Each row comes from the steps of one walk. Every step used is in the known rows, and no mark comes twice. Write the walk behind each row, first mark first.
Known rows
fikug-lagun-lotez: [ 1.70  0.53  0.38  1.34 -1.01  0.25  0.42 -0.11 -2.35  0.03 -2.53 -0.93
  0.07 -2.37 -1.31 -0.56  0.88  2.26  1.02  1.68  3.87  2.15  1.43  0.68]
gepu-lotez-lagun-fikug: [ 1.38  1.39  1.15 -0.75 -1.28  4.71  3.63 -2.74  1.09  2.08  0.56 -0.96
  0.64  1.52 -0.83  0.07 -2.02  1.98  1.37 -0.79  2.45  1.12  1.26  0.53]
lotez-lagun-fikug-gepu: [ 0.79  2.28  1.30  0.72  0.36  6.02  1.61 -2.00  0.14 -0.65 -1.24 -0.44
 -0.02  0.75  1.05  1.70 -1.18 -1.05 -1.35  0.25  1.39  0.26  0.44  2.08]
navum-zipe-lotez-lagun: [-2.16  1.87 -1.42  0.31  0.77  1.00  1.08 -0.97 -1.28 -0.06 -1.29 -0.54
  0.30  1.51 -1.74  1.34  0.43 -1.22  1.59  1.90  1.04 -0.47  4.01 -0.34]
fikug-gepu-geke: [ 0.65 -1.04 -1.84  0.90 -0.85  0.78  1.92  1.14 -0.71 -1.90 -1.46 -1.75
 -0.83 -1.92  1.64  2.75 -1.66 -1.21 -2.34  2.08  0.27  1.67  1.06  2.93]
lagun-fikug-gepu: [ 0.45  0.38  0.38 -0.25 -0.87  4.57  1.47 -0.67 -0.36 -0.58 -1.30  0.18
 -1.84 -0.14  1.79  1.09 -1.11 -0.23 -2.64 -0.86  0.79 -0.47 -0.75  2.13]
navum-zipe-lotez-lagun-fikug: [-2.32  1.82 -0.14  0.16  1.21  3.72  0.37 -1.13 -0.78  0.27 -1.14 -0.42
 -0.35  1.27 -0.96  0.98 -0.02 -1.45  1.32  0.63  0.55 -1.24  3.07 -0.45]
gepu-lotez-zipe-navum: [ 2.55 -0.93 -2.18 -4.17 -2.64  1.21  5.43 -1.53 -0.43  1.17 -0.92  0.41
 -1.49  2.17 -2.41  0.09 -0.42  5.72  4.63 -1.33  3.37  0.42  0.44  0.54]
geke-gepu: [-1.99  1.18 -0.27  0.08 -4.00 -0.20  2.11 -0.24 -0.41  0.41  1.55 -1.01
 -3.05  0.25 -0.53  2.45 -0.30  2.29 -3.49 -4.34  3.44  1.29  2.43  0.49]
lotez-lagun: [ 0.86  2.33 -0.37  0.26 -1.07  1.76  2.72 -1.49 -1.13 -0.36 -0.44 -1.60
  0.35  1.34 -1.20  2.12 -0.86 -0.49 -0.78 -0.48  2.59  1.27  2.73  1.61]
geke-gepu-fikug: [-2.39  1.14 -0.39 -1.67 -4.86 -1.55  2.40 -0.32 -1.38  0.42  2.20 -2.29
 -2.83  1.66 -0.04  2.15 -0.26  2.61 -3.14 -5.93  1.41  2.60  0.29  0.47]
zipe-lotez-gepu: [ 0.61 -2.52 -0.61 -0.36 -2.83 -1.78  0.50  1.16 -0.45  0.91 -4.35 -2.51
  0.16  1.06  0.07  0.30 -0.25  1.34 -0.34 -1.08  0.24 -1.45  2.11  0.95]
zipe-lotez-lagun-fikug: [-0.92  1.36  1.59  0.53 -1.59  3.93 -0.66 -1.65 -0.59  0.40 -2.66 -2.41
 -0.11  2.19 -0.04  1.02 -1.06  0.70 -2.10 -2.25 -0.24 -0.75  1.55 -0.06]
zipe-lotez: [-0.80 -0.15 -0.91  0.06 -3.42 -1.49 -0.04 -0.22 -1.70  0.14 -2.72 -2.48
 -0.49  1.80 -0.93  1.37 -0.55  1.70 -2.60 -1.95  0.18 -0.04  2.25 -0.15]
fikug-lagun-lotez-zipe: [ 1.78  0.40  0.71 -0.21  0.08  0.68  0.32  0.65 -2.90 -0.16 -2.87 -0.99
  0.04 -1.47 -1.41 -0.11  1.63  3.61  3.28  0.55  4.46  1.65  0.35  0.11]
zelud-geke-gepu-lotez-lagun: [-0.80  1.43  0.06  0.18  0.04  2.96  3.10 -3.34  2.55  2.46  0.83 -0.74
 -1.41 -0.07 -1.07  1.80  1.06  2.85 -1.76 -1.19  3.02  1.51  2.27 -0.72]
lagun-fikug: [ 0.05  0.48  1.06 -1.17 -2.05  4.47  1.26 -0.60 -0.91  0.49 -0.07 -0.88
 -2.61 -0.31 -0.05  1.08 -1.39 -0.19 -2.43 -3.74  1.06 -0.37  0.29  1.19]
zelud-geke-gepu-fikug-lagun-lotez: [-1.28  0.72  0.22 -0.24 -0.24  0.90  0.96 -1.76  0.15  1.51 -0.43 -1.51
 -2.19 -1.26 -0.63  0.87  2.42  3.25 -2.21 -1.88  1.86  2.77 -0.05 -0.68]
lagun-lotez-gepu: [ 1.97 -2.98 -3.03 -0.06 -0.15  0.53  2.08  2.34 -0.21  1.07 -3.25 -0.06
  0.76 -0.91  0.44 -0.98  0.49  2.34  1.51 -0.75  4.24  0.34  1.83  1.86]
gepu-fikug-lagun: [ 0.99  1.10  1.03 -1.73 -3.71 -2.62  1.77 -0.87 -3.38 -0.19 -0.46 -3.82
 -0.74  0.23 -1.39  0.75 -0.20  0.82  0.25 -0.98 -0.31  3.03 -1.16  1.23]
lotez-lagun-fikug-gepu-navum: [ 1.34  1.68  1.49  0.63  0.31  6.43  2.08 -1.25 -0.31 -0.99 -0.52  0.06
  0.50  1.14  0.20  0.04 -1.35 -0.69 -1.03  2.00  0.61  0.19  0.46  2.75]
navum-zipe-lotez-lagun-fikug-gepu-geke: [-2.26  0.69 -0.37  1.08  2.33  4.63 -0.13 -0.51 -0.27 -0.55 -1.67 -0.87
 -0.36 -0.23  0.56  1.67 -0.60 -2.40  0.94  2.57 -0.61 -0.81  2.57  0.47]
navum-zipe: [-1.23  1.05 -2.66 -0.82  0.16  0.10  3.15  0.07 -1.77 -0.27  0.76  0.31
 -1.18 -0.08 -1.84  1.37  0.65 -1.88  1.38  1.17  2.38  0.17  3.39  0.76]
zelud-geke: [ 0.58  0.13 -1.45 -0.71  0.07  0.94  2.12 -1.55  0.11  0.78 -1.14 -1.11
 -1.73 -0.76 -1.47  1.74  1.37  0.22 -2.70 -0.41  1.52  0.95  1.75  0.54]
gepu-fikug-lagun-lotez: [ 0.96  0.57 -0.26 -0.97 -2.55 -1.62  1.14 -0.24 -3.40  0.10 -1.27 -2.86
 -0.05  0.09 -0.78 -0.38  0.46  2.61  0.64 -0.96  0.96  3.60 -1.12  0.90]
navum-zipe-lotez: [-2.18  0.63 -2.23 -0.17 -0.32 -0.71  1.08  0.04 -1.78 -0.02 -1.20 -0.45
 -0.74  0.89 -1.76  1.13  0.59 -0.77  0.83  1.03  0.72 -0.77  3.68 -0.43]
geke-gepu-lotez-lagun-fikug: [-1.29  1.90  1.81  0.18 -2.73  4.21  2.95 -2.44  1.90  2.33  2.19 -0.69
 -1.60  1.04 -0.06  1.13 -1.28  3.47 -0.83 -3.74  3.64  1.24  1.76 -0.37]

Which walk is each row?
[-1.23 -1.42 -2.02 -0.34  0.31 -0.91  1.44  0.91 -0.58  0.72 -2.42 -0.56
 -0.16  0.30 -1.07  0.32  0.73 -0.96  2.73  1.57  0.80 -1.86  3.41  0.47] | navum-zipe-lotez-gepu
[-1.51 -1.38 -2.08 -1.59 -0.34 -1.66  1.72  1.02 -1.09  0.67 -2.07 -1.38
  0.08  1.19 -0.72  0.28  0.73 -0.72  2.90  0.66 -0.54 -0.99  2.12  0.46] | navum-zipe-lotez-gepu-fikug
[-1.17  0.41  0.45 -1.67  0.60  1.26  0.71 -1.03 -0.32  1.20 -0.64 -1.46
 -2.28 -0.63 -0.42  1.30  3.05  4.26 -0.36 -3.05  2.46  2.37 -0.88 -1.07] | zelud-geke-gepu-fikug-lagun-lotez-zipe
[-0.75  0.66  0.14 -2.17 -3.58  0.43  1.67 -0.75 -2.08  0.29 -0.25 -0.98
 -3.23  0.57 -0.67  0.75  1.14  5.70  1.31 -4.19  2.85  2.32 -1.28  0.01] | geke-gepu-fikug-lagun-lotez-zipe-navum
[-1.73  1.26  0.73 -0.14 -3.62 -1.02  0.99 -0.36 -1.73  0.66  0.73 -2.13
 -1.99 -0.18 -0.20  0.95  0.67  3.87 -1.21 -3.67  2.49  3.33 -0.18 -0.07] | geke-gepu-fikug-lagun-lotez
[ 1.64  1.46 -0.43 -0.28 -1.62  1.36  4.61 -2.51  0.50  1.67  0.29 -1.53
  1.55  1.95 -1.82  0.50 -1.45  2.30  1.64  0.54  3.12  1.92  2.43  0.71] | gepu-lotez-lagun
[-2.25 -0.27 -0.65  0.03  0.60  2.14  1.56 -0.95  0.68  1.06  0.56  0.25
 -2.03 -0.19 -2.08 -0.43  2.01  1.60 -2.20  1.10  0.52  0.19  2.66 -0.58] | zelud-geke-gepu-navum-zipe-lotez
[-0.86 -0.99 -0.38 -0.65 -0.22 -1.90  0.96  0.49 -1.60  0.72 -2.53 -1.86
  0.09  0.06 -1.18 -0.45  1.02 -0.85  3.99  2.36 -0.49 -0.71  1.76  0.32] | navum-zipe-lotez-gepu-fikug-lagun
[-1.52  1.02  0.93 -1.56 -2.79 -0.66  0.93  0.37 -2.15  0.57  0.47 -2.15
 -2.12  0.48 -0.20  1.28  1.21  5.01  0.36 -4.72  2.91  2.91 -0.90 -0.40] | geke-gepu-fikug-lagun-lotez-zipe
[ 2.69 -0.06 -0.16 -0.87 -0.64  1.58  1.12 -0.41 -2.77 -0.33 -3.62  0.07
 -1.31 -1.35 -2.01 -0.61  1.49  4.29  4.09  0.96  4.20  1.13  0.12  0.65] | fikug-lagun-lotez-zipe-navum
[-1.49  1.78  1.81 -0.68 -4.66 -1.64  1.50 -0.93 -1.76  0.43  1.46 -2.93
 -2.63  0.06 -0.53  1.81 -0.02  2.53 -1.84 -3.68  1.49  2.87 -0.01  0.15] | geke-gepu-fikug-lagun
[ 1.02  0.11  0.42 -0.43 -1.12  4.62  2.57 -1.45  0.68  0.56 -0.80  0.19
 -0.97  0.25  1.57  0.11 -1.63  1.50 -0.83 -0.23  1.29  0.14 -0.77  1.57] | lagun-fikug-gepu-lotez
[ 1.53 -1.28 -3.92 -2.64 -0.45  2.52  2.51  0.83 -2.14 -0.19 -3.12  1.69
 -1.55  1.03 -1.09 -0.11  1.25  5.45  2.91 -2.43  4.77  0.53  0.49  0.83] | lagun-lotez-zipe-navum
[ 2.10 -4.25 -0.69 -0.79 -1.57  0.32  2.24  2.86  0.49  0.69 -1.88 -2.92
 -0.96 -2.80  0.69  1.21 -1.70 -1.67  0.97 -0.28  0.67 -0.39  1.92  3.27] | lotez-gepu-geke
[ 0.38  0.32 -1.95  1.19  1.16  1.42  2.80  0.27 -1.43 -2.00 -1.45  0.90
  1.80  1.46 -0.73 -1.17  0.03 -0.40  0.68  7.14 -0.13  0.09  2.03  2.44] | fikug-gepu-navum-zipe-lotez-lagun
[ 1.67 -2.70 -1.15 -2.92 -2.89 -2.58  3.38  1.56 -0.91  0.75 -1.59 -2.88
 -0.20  0.81  0.21  0.23 -0.31  0.25  1.63 -2.08  0.30  0.55 -0.35  2.95] | lotez-gepu-fikug
[ 0.36 -0.24 -0.04 -0.54  0.62  5.52  2.45  0.46 -0.89 -0.98  0.11  1.53
 -1.11 -0.17  0.39 -1.36 -0.71 -0.93 -0.40  2.75 -0.13 -0.64 -0.03  2.61] | lagun-fikug-gepu-navum-zipe
[ 1.46 -2.80 -3.15 -1.36 -1.02 -0.71  2.25  2.36 -1.04  1.15 -2.77 -1.07
  0.76  0.23  0.59 -1.09  0.27  2.62  1.68 -2.22  2.83  1.50  0.15  1.94] | lagun-lotez-gepu-fikug
[-0.54 -0.01  0.11 -0.29  0.41  4.02  1.93  0.44 -1.60 -0.35  0.46  0.23
  0.35  1.54 -2.52 -2.63 -0.45 -0.57  1.49  3.60 -0.87 -0.64  2.48  1.33] | gepu-navum-zipe-lotez-lagun-fikug
[ 0.41  2.32  1.74 -0.17 -0.77  5.90  1.35 -1.97 -0.24  0.18 -0.21 -1.18
 -0.58  0.96 -0.26  1.67 -1.48 -0.98 -1.12 -2.03  1.64  0.07  1.25  1.39] | lotez-lagun-fikug
[-1.22 -2.46 -1.85 -0.25  0.44  0.09  0.85  1.75 -0.19  0.52 -2.19 -1.38
 -0.57 -1.07 -0.49  0.83 -0.13 -1.92  2.53  1.79 -0.24 -1.51  3.60  0.75] | navum-zipe-lotez-gepu-geke
[ 2.73 -2.43  0.55  1.36  0.08  1.08  0.22  1.78 -0.90  0.70 -3.39 -2.13
  0.34 -4.31 -0.30 -0.84  0.10  1.04  2.71  2.62  2.87  1.26  1.34  1.84] | fikug-lagun-lotez-gepu-geke
[-0.71  1.41  1.22  1.20 -0.86  3.89 -0.80 -1.81 -0.34 -0.26 -3.42 -1.70
  0.44  2.09  0.85  1.35 -1.07  0.56 -2.35 -0.51 -0.35 -0.71  0.91  0.42] | zipe-lotez-lagun-fikug-gepu
[ 1.92 -0.47 -0.09 -2.63 -1.00  5.99  3.31 -1.69  0.39  0.37 -1.79  1.42
 -2.19  0.79  1.08  0.12 -0.91  3.24  1.67 -0.76  1.33 -0.78 -1.84  1.56] | lagun-fikug-gepu-lotez-zipe-navum
[ 1.53 -3.53 -0.36 -0.44 -2.64 -1.09  1.30  1.96 -0.83  0.60 -3.41 -1.99
  0.83  1.29 -1.08 -1.97 -0.50  1.67  0.21  1.17 -0.77 -1.52  1.99  1.70] | zipe-lotez-gepu-navum
[ 2.96 -1.47  0.63  1.16 -0.46  0.00  0.79  0.76 -1.09  0.67 -3.75 -1.07
  0.58 -2.74 -0.66 -1.36  1.07  1.89  3.00  2.34  3.83  0.75  1.22  1.55] | fikug-lagun-lotez-gepu
[-0.50 -0.95 -1.77 -0.66 -0.80  0.27  2.55  1.34 -2.56 -0.68  0.41  0.04
  0.19  1.25 -3.22 -2.64 -0.03  0.16  1.13  4.03 -0.63 -0.26  3.17  1.34] | gepu-navum-zipe-lotez
[-0.44  0.04 -0.70 -2.45 -3.90  1.29  4.39 -1.63  0.56  1.55  1.01  0.49
 -3.20  1.61 -1.22  1.18 -0.12  6.36  1.70 -3.98  4.42  0.69  1.17 -0.31] | geke-gepu-lotez-zipe-navum
[-0.94  0.28 -0.44 -0.46 -0.85  1.54  3.23 -2.65  2.25  2.52  0.83 -0.60
 -2.12 -0.44 -1.05  1.29  1.06  3.30 -2.45 -1.93  2.92  1.46  1.97 -0.93] | zelud-geke-gepu-lotez
[-0.24 -0.35  0.42 -0.06  0.13  5.05  1.12  0.27 -0.87 -0.77 -1.11  0.84
 -0.88  0.31  0.55 -1.53 -0.78 -0.15 -0.79  2.71 -1.12 -1.17 -0.01  1.69] | lagun-fikug-gepu-navum-zipe-lotez
[-1.02  1.95  0.48  0.47 -3.07  1.53  3.76 -2.22  1.35  1.88  2.08 -0.88
 -0.75  1.39 -0.77  1.54 -1.07  3.69 -0.78 -2.49  4.26  2.02  2.81 -0.21] | geke-gepu-lotez-lagun
[ 2.71 -2.10  0.93 -1.90 -2.58 -2.68  2.60  0.82 -1.16  0.76 -2.31 -3.38
  0.04 -0.54 -0.36 -0.28 -0.06  0.24  2.82  0.01  0.15  0.83 -0.74  2.66] | lotez-gepu-fikug-lagun
[ 1.30 -0.61  0.51 -0.52 -0.95  5.05  2.27  0.33 -0.76 -0.94 -0.48  0.71
 -1.09  0.04  0.69 -1.25 -1.38  0.27 -2.08  1.33 -0.31 -0.21 -0.84  2.87] | lagun-fikug-gepu-navum
[ 0.44 -0.69 -3.00 -2.01  0.52  1.13  1.39  2.06 -2.36 -0.08 -2.21  0.02
  0.03  0.87 -0.55  0.63  1.42  4.59  1.98 -3.14  5.15  1.19  0.74  0.20] | lagun-lotez-zipe
[-1.19  0.67 -0.17 -0.20 -4.18  0.03  3.68 -1.29  0.88  1.97  2.08 -0.82
 -1.87  0.75 -0.84  1.23 -0.68  4.30 -1.45 -3.25  4.06  1.87  2.42 -0.22] | geke-gepu-lotez
